Every row comes from one small tree of marks. The marks that hang from a mark follow it in brackets, in alphabetical order. Every link used is in the known rows. Which tree was each row made from?
(in the rows, 128 means zero)
Known rows
defu(pofe vaga): [150, 102,  80, 145,  91, 138, 100,  79,  88,  92, 124, 149, 155, 100, 104,
 105, 141, 150, 101, 113, 179, 158, 144, 141, 166,  97, 112, 177, 134, 121]
vegi(gozap): [165, 113, 105, 174, 110, 141,  89,  80,  87, 128, 124, 149, 161,  89,  74,
  92, 154, 148, 114, 127, 173, 167, 115, 129, 176, 107, 110, 127, 128, 127]
dugune(vaga): [156, 139, 112, 173, 102, 159,  82,  78, 100, 117, 119, 151, 178,  95,  85,
 103, 158, 155, 111, 136, 158, 139, 109, 119, 173, 105, 113, 132, 138, 118]
gozap(miko(defu) vegi(dugune)): [143, 137,  68, 211,  41, 122,  78, 105,  99, 146, 120, 148, 184,  85,  50,
 120, 166, 142, 165, 110, 201,  92, 116, 118, 177, 123,  96, 140,  92, 110]
pofe(defu(vaga(dugune))): [156, 112,  95, 154,  85, 116, 100,  53,  87,  97, 104, 140, 178,  95, 104,
 115, 162, 166, 103, 105, 194, 122, 125, 119, 171,  97, 140, 164, 116, 133]
vegi(dugune(tafi) gozap): [167, 116,  96, 169,  91, 164, 104,  74,  61, 169, 115, 151, 180, 102,  99,
 102, 137, 152, 119, 120, 187, 179,  89, 121, 168, 125, 110, 144, 113, 126]
tuguf(bepazur tafi): [141, 110, 114, 174,  95, 142,  85,  51, 115,  89, 111, 135, 160,  86, 100,
  83, 169, 170, 126, 137, 166, 129,  93, 143, 159, 101,  93, 131, 120, 123]
vegi(dugune(tafi vaga(sobe(kigo))) gozap): [199, 130, 106, 191,  79, 189,  83,  40,  65, 147, 115, 145, 190, 116,  93,
 107, 168, 158, 108, 116, 160, 162,  71,  98, 176, 128, 118, 166, 138, 140]
dugune(vaga(sobe) vegi): [168, 123, 112, 172, 106, 171,  92,  49,  99, 102, 109, 144, 184, 113,  63,
 127, 171, 163, 113, 131, 152, 148,  99, 108, 185, 105, 111, 131, 151, 112]
gozap(miko(defu)): [151, 132,  93, 183,  63, 114,  70, 108, 112, 139, 115, 158, 157,  95,  49,
 106, 160, 153, 124, 123, 175, 110, 116, 135, 164, 124,  99, 130, 114, 103]
pofe(defu(vaga(dugune sobe))): [171,  96,  86, 161,  72, 126, 102,  37,  79,  83, 106, 129, 173, 100,  76,
 116, 182, 168, 103,  99, 189, 117, 119, 122, 180, 100, 143, 169, 107, 126]
vegi(dugune gozap(miko)): [168, 103,  95, 180,  77, 141,  92,  87,  81, 148, 122, 149, 179,  84,  68,
 103, 150, 157, 147, 109, 203, 140, 120, 107, 179, 110, 115, 137, 120, 122]
defu(pofe vaga(dugune(tafi) sobe(kigo))): [181, 110,  70, 158,  51, 158,  83,  44,  83, 111, 125, 130, 169, 140, 106,
 114, 167, 150,  84,  91, 176, 155, 118, 122, 149, 123, 123, 211, 119, 141]
pofe(defu(vaga(sobe(kigo)))): [170,  91, 109, 159,  88, 114,  67,  44,  97,  78, 114, 143, 169, 108,  96,
 112, 194, 166,  90, 103, 151, 105, 105, 127, 174, 109, 124, 187, 132, 125]
bepazur(tuguf(tafi)): [144, 123, 115, 142, 101, 138,  84,  84, 112,  92, 129, 124, 154,  74, 106,
  83, 169, 155,  99, 139, 144, 136, 100, 133, 138, 109,  96, 137, 128, 116]
zivi(dugune): [146,  88,  90, 170,  96, 143,  66, 100,  90, 149, 116, 137, 177,  98,  93,
  96, 159, 161, 115, 150, 153, 152,  99, 152, 182, 126, 112, 129, 135, 108]
vaga(dugune(vegi(gozap)) sobe(kigo)): [190, 112, 108, 186,  93, 158,  87,  28,  94, 115, 122, 130, 183, 112,  70,
 124, 180, 151, 114, 107, 172, 160, 106,  88, 172, 110, 130, 144, 132, 152]
vaga(dugune sobe(kigo)): [177, 113, 100, 184,  67, 148,  70,  48, 104, 118, 134, 128, 175, 112,  79,
 115, 200, 154, 108, 106, 156, 122, 107, 112, 167, 116, 134, 157, 100, 134]
dazur(vaga(sobe(kigo))): [142, 113, 126, 180,  95, 151,  67,  49, 109,  99, 116, 148, 172, 122,  75,
 103, 198, 158, 107, 103, 125, 123,  88, 115, 169, 117, 106, 149, 121, 116]
pofe(defu(vaga(dugune(vegi) sobe(kigo)))): [173, 107, 105, 160,  86, 124,  87,  17,  97,  78, 105, 133, 189, 118,  97,
 141, 190, 169, 102,  97, 178, 115, 110,  93, 173, 105, 143, 180, 138, 144]
dugune(tafi vaga vegi(gozap(miko))): [173, 143, 109, 161, 101, 160,  75,  88,  88, 152,  95, 156, 197, 130,  73,
 113, 134, 149, 115, 132, 190, 166, 100,  86, 169, 118,  93, 133, 177, 121]
vaga(dugune(tafi vegi) sobe(kigo)): [174, 122,  98, 169,  78, 161,  71,  43,  97, 145, 116, 130, 192, 145,  95,
 130, 182, 153,  99, 113, 158, 149,  85, 101, 152, 132, 116, 164, 120, 128]
miko(defu(pofe vaga(sobe))): [170, 107,  67, 169,  62, 135, 107,  59,  85,  83, 113, 153, 136,  99,  57,
 110, 156, 159, 107, 104, 172, 149, 130, 155, 167, 115, 112, 175, 117, 119]
bepazur(tuguf): [138, 118, 100, 145,  97, 131,  88,  99, 106, 105, 141, 139, 165,  89, 104,
  90, 161, 140, 102, 141, 137, 144, 114, 129, 140, 113, 109, 140, 121, 114]
vaga(dugune(tafi vegi(gozap)) sobe(kigo)): [194, 119, 100, 173,  88, 166,  82,  38,  84, 146, 112, 132, 188, 139,  82,
 123, 172, 147, 103, 109, 170, 174,  88,  92, 162, 129, 119, 156, 132, 145]
defu(pofe vaga(dugune(tafi vegi) sobe)): [170, 105,  65, 142,  71, 165, 113,  38,  74, 111, 103, 129, 176, 145,  89,
 133, 146, 154,  99,  97, 193, 178, 125, 116, 154, 114, 116, 188, 129, 127]
dugune(tafi vaga(sobe) vegi): [171, 131, 106, 162,  97, 180,  82,  54,  87, 131, 104, 146, 191, 137,  77,
 123, 159, 160,  99, 132, 151, 163,  84, 110, 169, 123,  99, 143, 150, 108]
defu(vaga): [149, 109,  95, 151,  90, 132,  83,  79,  95, 102, 123, 150, 154,  95,  90,
 100, 159, 157, 110, 132, 173, 143, 130, 143, 174, 108, 114, 161, 123, 109]

Which tree is each row?
[181, 128, 102, 184,  72, 185,  74,  47,  81, 145, 121, 145, 192, 121, 101,
 116, 177, 160, 108, 116, 147, 135,  69, 108, 168, 132, 117, 172, 125, 121]	vegi(dugune(tafi vaga(sobe(kigo))))
[193, 136, 118, 174, 106, 181,  70,  46,  85, 129, 106, 148, 193, 135,  84,
 114, 168, 151,  93, 125, 150, 178,  74,  88, 170, 125, 102, 153, 170, 137]	dugune(tafi vaga(sobe(kigo)) vegi(gozap))
[188, 113, 102, 196,  88, 185, 110,  35,  62, 115, 118, 145, 179,  83,  58,
 105, 164, 165, 130, 116, 176, 161,  97, 105, 197, 105, 130, 133, 127, 132]	vegi(dugune(vaga(sobe)) gozap)
[158, 134,  61, 173,  59, 136, 117,  61,  87,  99, 116, 148, 149,  92,  83,
 118, 143, 155, 112, 100, 200, 152, 142, 139, 159, 109, 128, 164, 112, 142]	miko(defu(pofe vaga(dugune)))
[158, 122,  83, 142,  79, 124,  94,  62,  75, 127,  98, 142, 185, 119, 117,
 113, 152, 162,  91, 106, 196, 136, 104, 122, 159, 116, 124, 176, 119, 130]	pofe(defu(vaga(dugune(tafi))))
[152, 164,  75, 221,  43, 146,  76,  98,  94, 134, 118, 150, 197,  83,  47,
 122, 164, 146, 161, 116, 199,  92, 112, 102, 182, 119,  99, 139, 114, 118]	gozap(miko(defu) vegi(dugune(vaga)))
[155, 135,  92, 154,  90, 157,  93,  69,  94, 158, 107, 140, 189, 131, 104,
 129, 148, 152, 107, 128, 184, 165, 101, 110, 151, 122, 110, 141, 121, 121]	vaga(dugune(tafi vegi))
[160, 145,  70, 158,  47, 129,  83,  80,  98, 142,  95, 154, 174, 131,  68,
 130, 145, 160, 120, 122, 210, 136, 118, 114, 149, 132, 111, 161, 126, 111]	gozap(miko(defu(vaga(dugune(tafi vegi)))))
[187, 128, 110, 167, 107, 186,  95,  49,  75, 132, 100, 147, 188, 128,  64,
 115, 151, 154, 102, 128, 166, 190,  86, 101, 178, 121, 100, 135, 161, 124]	dugune(tafi vaga(sobe) vegi(gozap))
[160, 121,  65, 143,  65, 155, 102,  68,  77, 125, 115, 137, 169, 126, 115,
 113, 135, 150,  94, 102, 200, 173, 133, 128, 148, 113, 120, 185, 119, 132]	defu(pofe vaga(dugune(tafi)))
[169, 106,  86, 142,  82, 137, 102,  31,  74, 112,  86, 135, 187, 135,  91,
 133, 165, 165,  92, 102, 191, 146,  97, 107, 164, 112, 127, 174, 127, 122]	pofe(defu(vaga(dugune(tafi vegi) sobe)))
[167, 130,  94, 186,  73, 115,  79, 101,  98, 139, 114, 159, 156,  87,  38,
  95, 152, 150, 128, 118, 188, 138, 118, 128, 169, 120, 102, 123, 127, 121]	vegi(gozap(miko(defu)))
[168, 123,  87, 199,  65, 127,  99,  86,  83, 149, 113, 161, 164,  76,  49,
 107, 146, 159, 147, 111, 204, 133, 110, 116, 176, 122, 115, 126, 112, 125]	vegi(dugune gozap(miko(defu)))
[172,  97, 100, 163,  74, 135,  62,  54, 100,  87, 133, 143, 156, 108,  85,
 104, 195, 156, 100, 120, 146, 126, 113, 136, 174, 119, 118, 185, 122, 119]	defu(vaga(sobe(kigo)))
[170, 115, 104, 176, 127, 173,  80,  72,  76, 134,  96, 145, 199, 100,  83,
 113, 141, 160, 123, 151, 170, 192,  94, 111, 194, 119, 116, 111, 191, 134]	zivi(dugune(vaga vegi(gozap)))
[149, 142,  82, 202,  57, 156,  72,  95,  93, 132, 125, 139, 208,  92,  67,
 119, 165, 142, 162, 118, 199,  97, 122,  88, 186, 107, 103, 146, 119, 117]	gozap(miko vegi(dugune(vaga)))
[156, 145,  81, 170,  76, 133, 102,  53,  98, 104, 105, 154, 162,  97,  73,
 132, 153, 163, 122, 123, 196, 147, 122, 125, 163, 116, 129, 146, 118, 131]	miko(defu(vaga(dugune(vegi))))
[175, 164, 101, 179,  84, 152,  80,  92,  90, 152,  90, 166, 187, 120,  52,
 116, 130, 151, 118, 130, 188, 165,  94,  96, 164, 130,  90, 125, 173, 126]	dugune(tafi vaga vegi(gozap(miko(defu))))
[165, 126,  78, 209,  46, 164,  73,  77,  83, 121, 125, 127, 205,  99,  39,
 120, 185, 143, 157, 109, 191,  93, 115,  92, 196, 109, 107, 153, 110, 110]	gozap(miko vegi(dugune(vaga(sobe))))
[174, 115, 100, 191,  78, 179, 103,  44,  75, 116, 120, 144, 185,  91,  69,
 118, 173, 167, 128, 118, 163, 133,  94, 114, 186, 108, 124, 140, 113, 116]	vegi(dugune(vaga(sobe)))
[153, 116, 103, 171, 115, 168,  70,  80,  93, 134,  99, 145, 201, 109,  93,
 121, 148, 166, 121, 155, 155, 167,  88, 118, 189, 120, 112, 118, 177, 113]	zivi(dugune(vaga vegi))
[181, 103,  74, 168,  59, 149,  90,  36,  91,  81, 133, 126, 164, 114,  96,
 119, 180, 153,  99,  88, 176, 142, 136, 118, 162, 106, 136, 199, 120, 146]	defu(pofe vaga(dugune sobe(kigo)))
[173, 130,  99, 168,  83, 175,  79,  67,  82, 135, 111, 143, 179, 126,  74,
 101, 167, 156,  91, 132, 150, 151,  85, 126, 170, 125,  99, 147, 129, 105]	dugune(tafi vaga(sobe))
[156, 150, 112, 154, 112, 173,  81,  75,  94, 144, 100, 156, 197, 129, 100,
 119, 141, 156, 100, 141, 161, 166,  91, 108, 161, 122,  95, 137, 158, 112]	dugune(tafi vaga vegi)
[170, 144,  86, 205,  57, 183,  60,  57,  81, 139, 125, 131, 209, 122,  92,
 121, 190, 140, 125, 114, 158, 122,  77,  97, 177, 131, 104, 179, 114, 129]	gozap(vegi(dugune(tafi vaga(sobe(kigo)))))
[177, 125, 101, 186,  80, 162,  95,  76,  79, 138, 116, 151, 189,  83,  66,
 108, 146, 157, 143, 117, 202, 138, 115,  89, 186, 105, 120, 129, 144, 129]	vegi(dugune(vaga) gozap(miko))
[154, 122,  96, 159, 108, 174,  65,  87,  83, 164,  91, 144, 208, 133, 107,
 119, 138, 163, 108, 156, 156, 181,  74, 122, 174, 137, 100, 134, 177, 111]	zivi(dugune(tafi vaga vegi))
[163, 117, 101, 151,  96, 138,  75, 100,  92, 163, 101, 154, 183, 133,  73,
 109, 134, 145, 119, 125, 193, 168, 108, 102, 161, 121,  87, 137, 156, 112]	dugune(tafi vegi(gozap(miko)))
[173, 123,  77, 178,  63, 143, 107,  31,  90,  90, 105, 144, 157, 107,  47,
 132, 172, 168, 119, 117, 185, 142, 118, 128, 172, 117, 131, 151, 108, 122]	miko(defu(vaga(dugune(vegi) sobe)))
[140, 127,  73, 184,  67, 157,  82,  94,  77, 165, 123, 138, 196, 112, 101,
 108, 158, 136, 137, 117, 184, 137,  96, 123, 168, 126,  93, 159,  91, 112]	gozap(vegi(dugune(tafi)))
[194, 124, 119, 185,  94, 157,  60,  57, 106, 109, 113, 146, 193, 119,  51,
 119, 176, 152, 122, 116, 164, 135, 104,  73, 182, 109, 111, 146, 177, 132]	dugune(vaga(sobe(kigo)) vegi(gozap(miko)))
[177, 114, 102, 173,  97, 179,  46,  62,  90, 150,  99, 138, 208, 146, 102,
 122, 174, 161, 100, 147, 132, 163,  59, 114, 175, 145, 104, 158, 181, 119]	zivi(dugune(tafi vaga(sobe(kigo)) vegi))
[192, 122,  94, 182,  82, 192, 106,  46,  51, 147, 109, 147, 187, 107,  70,
 104, 152, 162, 116, 117, 176, 178,  80, 108, 184, 123, 117, 145, 125, 128]	vegi(dugune(tafi vaga(sobe)) gozap)
[168, 115,  88, 161,  78, 164,  96,  51,  88, 144, 104, 129, 186, 139,  74,
 127, 167, 155, 105, 116, 176, 162,  96, 112, 159, 125, 115, 146, 110, 116]	vaga(dugune(tafi vegi) sobe)
[176, 139, 116, 169,  96, 176,  58,  49, 102, 130, 109, 147, 198, 145,  95,
 127, 177, 155,  92, 127, 137, 150,  75,  99, 163, 131, 101, 162, 159, 121]	dugune(tafi vaga(sobe(kigo)) vegi)
